What can hang from each mark
ravu: damo ketif
domek: damo molo ravu
dava: damo domek ketif molo ravu
damo: domek ketif
molo: damo domek ketif ravu
ketif: dava domek

In the rows, 100 means zero.
Known rows, with every way that one mark hangs from another
{dava {damo ketif} {molo domek}}: 121; 95; 98; 107; 64; 108; 95; 117; 86; 115; 107; 117; 109; 80; 93; 126; 121; 82; 148; 67; 82; 77; 94; 109; 97; 106; 104; 119; 118; 94; 89; 103; 109; 64; 144; 89; 128; 104; 114; 140; 84; 92; 97; 109; 88; 123; 104; 141; 71
{domek {molo damo ketif ravu}}: 87; 52; 102; 102; 130; 71; 84; 95; 109; 99; 68; 98; 104; 71; 152; 62; 93; 70; 89; 107; 95; 120; 112; 120; 116; 112; 124; 95; 102; 92; 92; 105; 92; 121; 89; 116; 85; 108; 65; 102; 62; 85; 112; 87; 137; 71; 116; 98; 111
{domek molo ravu}: 109; 122; 102; 71; 106; 99; 95; 124; 102; 107; 96; 71; 105; 105; 102; 95; 103; 105; 83; 113; 94; 128; 102; 88; 42; 85; 108; 81; 128; 106; 98; 76; 144; 107; 76; 99; 105; 86; 104; 85; 87; 78; 111; 113; 102; 79; 105; 81; 77
{molo {domek ravu}}: 106; 105; 109; 115; 97; 82; 101; 127; 97; 97; 124; 80; 104; 117; 108; 100; 104; 66; 103; 93; 107; 114; 97; 80; 98; 95; 81; 90; 120; 92; 109; 84; 108; 109; 93; 130; 104; 55; 109; 97; 76; 104; 108; 106; 87; 97; 105; 106; 90
{domek {molo ketif ravu}}: 108; 74; 100; 83; 115; 84; 83; 107; 109; 104; 83; 78; 102; 99; 114; 77; 86; 79; 75; 103; 89; 126; 101; 106; 72; 105; 127; 81; 106; 91; 97; 117; 113; 115; 75; 107; 99; 110; 79; 98; 78; 76; 112; 95; 139; 73; 117; 112; 102
{dava damo {molo ketif} ravu}: 128; 114; 54; 125; 45; 91; 62; 129; 80; 114; 116; 125; 111; 83; 100; 127; 103; 93; 89; 70; 116; 46; 58; 123; 66; 110; 95; 88; 96; 87; 82; 110; 134; 77; 102; 85; 102; 140; 93; 98; 104; 108; 97; 134; 140; 128; 107; 126; 95
{molo domek ketif ravu}: 107; 62; 103; 130; 111; 60; 93; 102; 105; 94; 109; 87; 102; 106; 119; 89; 88; 37; 95; 83; 98; 121; 100; 96; 127; 113; 95; 97; 94; 84; 102; 126; 79; 112; 99; 140; 105; 70; 88; 108; 65; 102; 108; 84; 125; 84; 121; 129; 104
{domek {damo {ketif {dava molo}}}}: 99; 123; 82; 93; 95; 127; 98; 78; 130; 110; 107; 112; 75; 90; 110; 106; 84; 122; 134; 64; 111; 75; 112; 121; 85; 105; 117; 98; 86; 107; 100; 95; 69; 65; 108; 74; 97; 143; 123; 148; 125; 99; 90; 111; 77; 135; 72; 76; 121
{ketif dava {domek molo}}: 89; 128; 110; 62; 149; 118; 108; 65; 98; 95; 71; 77; 111; 132; 60; 132; 98; 140; 95; 96; 139; 114; 95; 91; 94; 116; 105; 100; 91; 145; 88; 97; 78; 78; 94; 54; 93; 114; 97; 89; 129; 134; 79; 101; 104; 121; 74; 51; 99
{ketif {dava ravu}}: 107; 133; 60; 105; 95; 108; 61; 99; 99; 80; 110; 88; 93; 123; 65; 128; 79; 105; 79; 92; 124; 74; 95; 102; 91; 100; 72; 70; 54; 109; 118; 96; 80; 107; 92; 79; 51; 118; 119; 90; 145; 115; 104; 119; 117; 125; 84; 61; 111
{dava domek}: 115; 78; 113; 89; 72; 100; 106; 106; 123; 72; 106; 104; 112; 118; 88; 113; 116; 111; 95; 84; 120; 81; 105; 103; 105; 98; 111; 121; 84; 86; 98; 102; 100; 96; 104; 108; 112; 120; 106; 103; 132; 118; 125; 131; 115; 102; 108; 108; 78
{dava {ketif {domek molo}} {ravu damo}}: 82; 116; 79; 98; 85; 77; 89; 66; 62; 102; 97; 114; 100; 112; 56; 114; 144; 146; 76; 155; 109; 105; 71; 85; 84; 87; 117; 135; 88; 136; 101; 102; 160; 126; 84; 91; 104; 122; 73; 61; 117; 123; 66; 103; 92; 105; 96; 78; 103
{damo {domek ravu} {ketif {dava molo}}}: 111; 90; 97; 102; 81; 123; 117; 80; 128; 125; 73; 116; 98; 107; 105; 111; 69; 136; 120; 128; 48; 53; 120; 105; 60; 107; 72; 39; 87; 84; 125; 77; 104; 97; 102; 41; 65; 80; 98; 108; 112; 103; 83; 115; 69; 110; 56; 82; 99
{domek {ravu ketif}}: 94; 111; 100; 85; 94; 99; 93; 125; 83; 89; 113; 94; 91; 116; 92; 97; 69; 97; 65; 102; 93; 112; 96; 75; 75; 101; 99; 87; 102; 92; 116; 103; 121; 87; 81; 92; 87; 99; 120; 75; 104; 75; 133; 100; 88; 83; 138; 82; 85
{molo domek ketif {ravu damo}}: 87; 88; 97; 135; 72; 66; 83; 106; 79; 88; 118; 89; 73; 99; 119; 86; 109; 30; 98; 114; 91; 126; 89; 97; 145; 102; 98; 118; 92; 100; 113; 131; 94; 125; 112; 155; 124; 80; 81; 104; 64; 95; 101; 86; 115; 78; 125; 120; 98
{dava {damo domek} ravu}: 112; 144; 96; 119; 76; 100; 104; 117; 73; 90; 121; 106; 123; 102; 63; 141; 95; 124; 99; 76; 62; 66; 89; 103; 96; 97; 51; 73; 96; 100; 91; 96; 87; 111; 113; 76; 92; 68; 116; 81; 116; 101; 104; 131; 120; 116; 87; 147; 84
{domek {damo ketif}}: 90; 131; 97; 89; 91; 103; 91; 89; 128; 91; 127; 97; 75; 88; 122; 92; 90; 128; 121; 57; 105; 98; 107; 104; 105; 91; 119; 106; 119; 107; 107; 111; 58; 88; 109; 107; 111; 115; 130; 149; 99; 83; 119; 123; 75; 111; 96; 109; 111
{ravu {damo domek}}: 76; 123; 115; 98; 57; 83; 114; 89; 87; 65; 106; 101; 93; 116; 92; 121; 98; 132; 110; 103; 53; 101; 110; 91; 108; 99; 94; 106; 85; 126; 107; 98; 81; 140; 118; 94; 126; 92; 108; 88; 121; 99; 110; 144; 100; 89; 74; 107; 73
{ketif domek}: 86; 112; 109; 85; 115; 85; 103; 97; 98; 74; 111; 100; 105; 124; 79; 123; 106; 138; 87; 77; 131; 98; 91; 83; 111; 116; 115; 119; 111; 130; 95; 96; 82; 93; 102; 84; 113; 100; 119; 97; 128; 129; 107; 132; 102; 116; 89; 89; 89
{ravu damo {ketif {domek molo}}}: 75; 123; 120; 54; 98; 101; 104; 80; 53; 75; 78; 92; 79; 112; 47; 119; 110; 133; 82; 127; 104; 134; 79; 77; 103; 99; 137; 149; 107; 152; 91; 121; 124; 87; 107; 93; 120; 121; 94; 66; 114; 83; 97; 86; 91; 85; 122; 69; 77
{dava {domek {damo ketif} {molo ravu}}}: 124; 86; 120; 84; 103; 128; 121; 96; 137; 115; 97; 96; 96; 86; 119; 67; 115; 101; 109; 124; 97; 108; 128; 109; 100; 76; 134; 119; 128; 75; 97; 112; 100; 107; 102; 138; 109; 97; 90; 130; 86; 72; 102; 70; 95; 79; 116; 116; 106
{damo {domek {molo ravu}}}: 107; 77; 128; 82; 125; 94; 135; 79; 107; 96; 81; 86; 125; 112; 82; 94; 86; 105; 96; 122; 34; 124; 137; 95; 80; 96; 94; 83; 110; 97; 90; 85; 110; 145; 87; 91; 87; 67; 98; 77; 103; 70; 103; 90; 119; 66; 87; 126; 86
{molo damo ketif ravu}: 79; 54; 94; 125; 115; 66; 75; 107; 107; 92; 94; 112; 97; 79; 155; 69; 83; 67; 76; 90; 102; 107; 108; 114; 140; 113; 106; 90; 93; 82; 103; 113; 69; 118; 96; 119; 80; 107; 85; 107; 74; 104; 124; 101; 129; 81; 113; 110; 120
{ketif {domek damo molo ravu}}: 96; 152; 120; 77; 146; 105; 125; 113; 99; 120; 119; 72; 98; 100; 116; 88; 123; 134; 89; 103; 144; 130; 81; 79; 82; 96; 111; 107; 160; 143; 81; 77; 119; 90; 76; 118; 129; 73; 100; 95; 85; 110; 74; 89; 77; 105; 81; 85; 121
{molo damo domek ketif ravu}: 85; 27; 105; 143; 122; 46; 85; 98; 105; 92; 95; 102; 106; 80; 152; 74; 99; 25; 108; 84; 110; 115; 104; 105; 174; 122; 95; 106; 89; 84; 101; 109; 55; 118; 104; 149; 92; 70; 74; 111; 51; 104; 109; 77; 120; 79; 117; 124; 119
{ketif {domek molo ravu}}: 103; 126; 120; 69; 134; 95; 105; 108; 92; 108; 92; 73; 107; 111; 90; 106; 113; 134; 75; 131; 120; 118; 85; 73; 68; 100; 110; 95; 146; 129; 97; 79; 134; 99; 73; 85; 106; 69; 91; 77; 88; 109; 89; 105; 92; 97; 91; 72; 90

Rows
124; 69; 112; 108; 84; 119; 137; 120; 118; 99; 143; 129; 102; 100; 114; 88; 128; 81; 94; 105; 120; 87; 123; 111; 99; 99; 124; 146; 108; 66; 84; 79; 143; 98; 90; 152; 130; 112; 117; 113; 126; 105; 96; 87; 106; 102; 100; 116; 100
{dava {domek damo} {molo ravu}}
104; 151; 77; 117; 92; 128; 102; 103; 81; 98; 100; 103; 127; 113; 57; 146; 77; 125; 102; 77; 79; 56; 89; 105; 112; 100; 23; 60; 69; 104; 98; 107; 60; 102; 118; 52; 81; 83; 110; 78; 135; 118; 87; 118; 116; 136; 66; 116; 106
{ketif {dava {damo domek} ravu}}
97; 36; 77; 112; 92; 85; 115; 96; 88; 111; 123; 138; 117; 101; 99; 73; 100; 95; 83; 111; 57; 102; 127; 93; 64; 109; 125; 124; 83; 52; 107; 75; 187; 120; 80; 93; 102; 138; 112; 89; 126; 104; 106; 100; 100; 94; 106; 118; 84
{dava ketif {molo ravu}}
96; 136; 94; 124; 121; 122; 96; 99; 122; 122; 114; 82; 75; 101; 128; 94; 88; 82; 140; 88; 123; 102; 98; 96; 119; 91; 71; 75; 109; 109; 119; 104; 42; 83; 106; 113; 95; 62; 111; 133; 69; 104; 81; 76; 55; 112; 91; 86; 134
{molo {domek {damo {ketif dava}} ravu}}
88; 127; 83; 97; 59; 133; 91; 110; 54; 103; 102; 109; 61; 104; 79; 113; 78; 84; 77; 145; 94; 95; 79; 87; 75; 101; 95; 104; 69; 95; 120; 94; 146; 81; 100; 77; 94; 134; 115; 70; 125; 77; 95; 90; 83; 99; 103; 41; 86
{domek {ravu damo {ketif {dava molo}}}}
90; 68; 92; 108; 108; 95; 77; 94; 118; 91; 86; 114; 85; 73; 139; 64; 84; 92; 102; 118; 75; 100; 135; 101; 142; 91; 113; 91; 98; 78; 122; 101; 67; 120; 119; 105; 64; 97; 103; 130; 85; 81; 131; 99; 89; 82; 111; 95; 98
{molo {damo ketif} ravu}
91; 74; 107; 69; 107; 86; 75; 75; 126; 94; 51; 95; 98; 66; 127; 84; 104; 125; 125; 101; 84; 102; 123; 120; 104; 95; 135; 99; 106; 109; 100; 96; 67; 96; 114; 76; 75; 121; 78; 129; 80; 78; 124; 109; 96; 83; 101; 83; 91
{domek {molo {damo ketif}}}
107; 120; 87; 118; 32; 90; 82; 67; 94; 78; 88; 106; 71; 100; 82; 119; 100; 144; 110; 139; 41; 61; 99; 97; 99; 80; 83; 83; 80; 114; 127; 113; 81; 141; 125; 85; 80; 79; 95; 110; 104; 77; 97; 135; 84; 88; 85; 111; 91
{dava {ravu {damo domek ketif}}}
107; 90; 108; 93; 80; 125; 118; 136; 93; 143; 93; 124; 143; 85; 99; 89; 135; 113; 96; 124; 93; 102; 80; 100; 69; 81; 93; 112; 123; 60; 94; 92; 184; 86; 98; 94; 150; 120; 77; 69; 90; 117; 91; 93; 107; 99; 121; 141; 80
{dava damo {domek molo ravu} ketif}
78; 90; 109; 80; 143; 123; 93; 96; 89; 108; 54; 88; 99; 86; 102; 91; 68; 89; 88; 124; 114; 115; 98; 103; 106; 105; 88; 81; 83; 104; 107; 96; 94; 89; 87; 70; 49; 110; 87; 64; 91; 79; 104; 62; 96; 80; 109; 39; 116
{domek {molo damo} {ravu {ketif dava}}}
158; 97; 75; 111; 21; 126; 77; 122; 103; 115; 99; 143; 107; 81; 69; 129; 134; 119; 107; 116; 103; 29; 85; 124; 75; 86; 102; 107; 97; 62; 95; 102; 139; 72; 132; 81; 101; 127; 89; 123; 120; 101; 95; 129; 109; 130; 115; 127; 70
{dava {damo ketif} domek molo ravu}
99; 113; 97; 125; 135; 117; 103; 85; 117; 109; 117; 92; 76; 100; 108; 83; 81; 60; 127; 84; 102; 116; 125; 95; 149; 95; 79; 96; 92; 96; 116; 119; 27; 95; 114; 129; 94; 69; 117; 140; 84; 91; 85; 52; 71; 110; 94; 97; 132
{molo {domek {damo {ketif dava}}} ravu}
113; 79; 112; 66; 103; 130; 107; 87; 123; 91; 70; 91; 119; 122; 64; 125; 107; 109; 105; 103; 135; 89; 110; 117; 85; 100; 107; 102; 72; 96; 92; 102; 89; 94; 101; 85; 98; 133; 90; 92; 136; 124; 96; 101; 124; 104; 91; 71; 91
{ketif {dava {domek molo}}}
87; 121; 103; 73; 154; 141; 111; 92; 84; 103; 98; 81; 86; 103; 82; 86; 56; 75; 83; 92; 99; 146; 117; 98; 96; 101; 101; 104; 91; 102; 94; 116; 78; 89; 87; 107; 78; 118; 121; 80; 111; 65; 100; 33; 101; 88; 118; 77; 126
{domek damo {molo {ravu {ketif dava}}}}
101; 110; 109; 110; 102; 85; 99; 84; 124; 94; 120; 87; 83; 90; 120; 95; 108; 92; 155; 52; 114; 107; 108; 104; 127; 96; 107; 118; 122; 117; 99; 113; 42; 88; 118; 133; 121; 81; 115; 151; 78; 92; 103; 98; 73; 108; 102; 122; 118
{molo {domek {damo ketif}}}
100; 26; 94; 118; 87; 62; 125; 78; 98; 99; 118; 130; 130; 106; 96; 103; 127; 78; 124; 78; 84; 98; 109; 103; 82; 117; 119; 145; 73; 83; 88; 81; 148; 97; 95; 99; 118; 122; 102; 96; 111; 128; 88; 99; 92; 113; 102; 122; 93
{dava ketif {molo domek}}
127; 73; 124; 68; 84; 118; 112; 118; 103; 103; 76; 93; 112; 105; 79; 100; 105; 93; 75; 138; 104; 107; 93; 95; 65; 91; 113; 102; 107; 74; 99; 106; 154; 89; 80; 103; 96; 98; 80; 62; 97; 78; 115; 76; 106; 69; 142; 89; 79
{dava {domek molo {ravu ketif}}}
118; 118; 110; 105; 74; 119; 109; 119; 144; 112; 120; 105; 86; 90; 139; 80; 118; 128; 114; 110; 122; 82; 98; 103; 103; 77; 110; 91; 129; 79; 117; 98; 94; 88; 100; 132; 117; 83; 103; 136; 86; 98; 103; 107; 65; 105; 107; 109; 111
{dava {domek {damo ketif} ravu}}
67; 175; 93; 101; 99; 121; 89; 105; 75; 97; 111; 89; 68; 125; 82; 115; 102; 125; 73; 148; 135; 108; 70; 65; 118; 101; 79; 98; 98; 139; 128; 93; 98; 98; 105; 82; 112; 91; 108; 80; 115; 131; 76; 113; 74; 117; 71; 42; 98
{ketif dava {domek {ravu damo}}}
100; 127; 58; 120; 78; 99; 78; 121; 63; 110; 128; 124; 122; 92; 69; 110; 109; 118; 83; 81; 91; 85; 75; 103; 83; 95; 73; 105; 87; 80; 101; 102; 137; 95; 102; 81; 108; 131; 114; 81; 124; 117; 111; 119; 114; 125; 116; 145; 93
{dava damo ketif ravu}
78; 38; 114; 139; 117; 65; 108; 77; 114; 87; 78; 116; 114; 82; 153; 73; 75; 87; 100; 98; 61; 93; 120; 115; 157; 125; 82; 77; 92; 90; 101; 109; 53; 136; 102; 107; 76; 72; 69; 97; 77; 103; 112; 104; 123; 71; 90; 138; 127
{molo {damo domek} ketif ravu}
96; 129; 122; 80; 161; 106; 127; 97; 94; 105; 117; 80; 98; 106; 92; 83; 115; 113; 86; 106; 124; 141; 108; 82; 103; 97; 125; 133; 146; 127; 80; 90; 106; 106; 82; 127; 121; 81; 104; 99; 99; 102; 80; 66; 99; 102; 96; 98; 118
{ketif {domek damo {molo ravu}}}
93; 97; 114; 85; 121; 90; 90; 125; 102; 104; 75; 81; 102; 77; 137; 78; 111; 97; 94; 124; 101; 117; 104; 102; 89; 92; 110; 89; 120; 108; 95; 64; 112; 108; 85; 105; 85; 87; 88; 90; 72; 89; 110; 106; 96; 77; 95; 75; 96
{domek {molo damo} ravu}
99; 108; 104; 114; 117; 109; 128; 82; 107; 100; 124; 101; 99; 109; 98; 121; 111; 71; 143; 54; 138; 96; 103; 120; 106; 115; 93; 124; 84; 116; 78; 82; 71; 79; 104; 120; 113; 110; 124; 118; 118; 125; 73; 79; 89; 132; 70; 92; 125
{ketif {dava {molo {domek damo}}}}
87; 121; 86; 127; 110; 103; 83; 113; 89; 111; 96; 95; 118; 100; 95; 126; 86; 60; 127; 33; 132; 100; 67; 116; 143; 124; 60; 85; 83; 108; 85; 141; 37; 56; 126; 90; 126; 106; 91; 106; 87; 134; 96; 97; 125; 132; 99; 131; 112
{molo domek {ketif {dava damo}}}
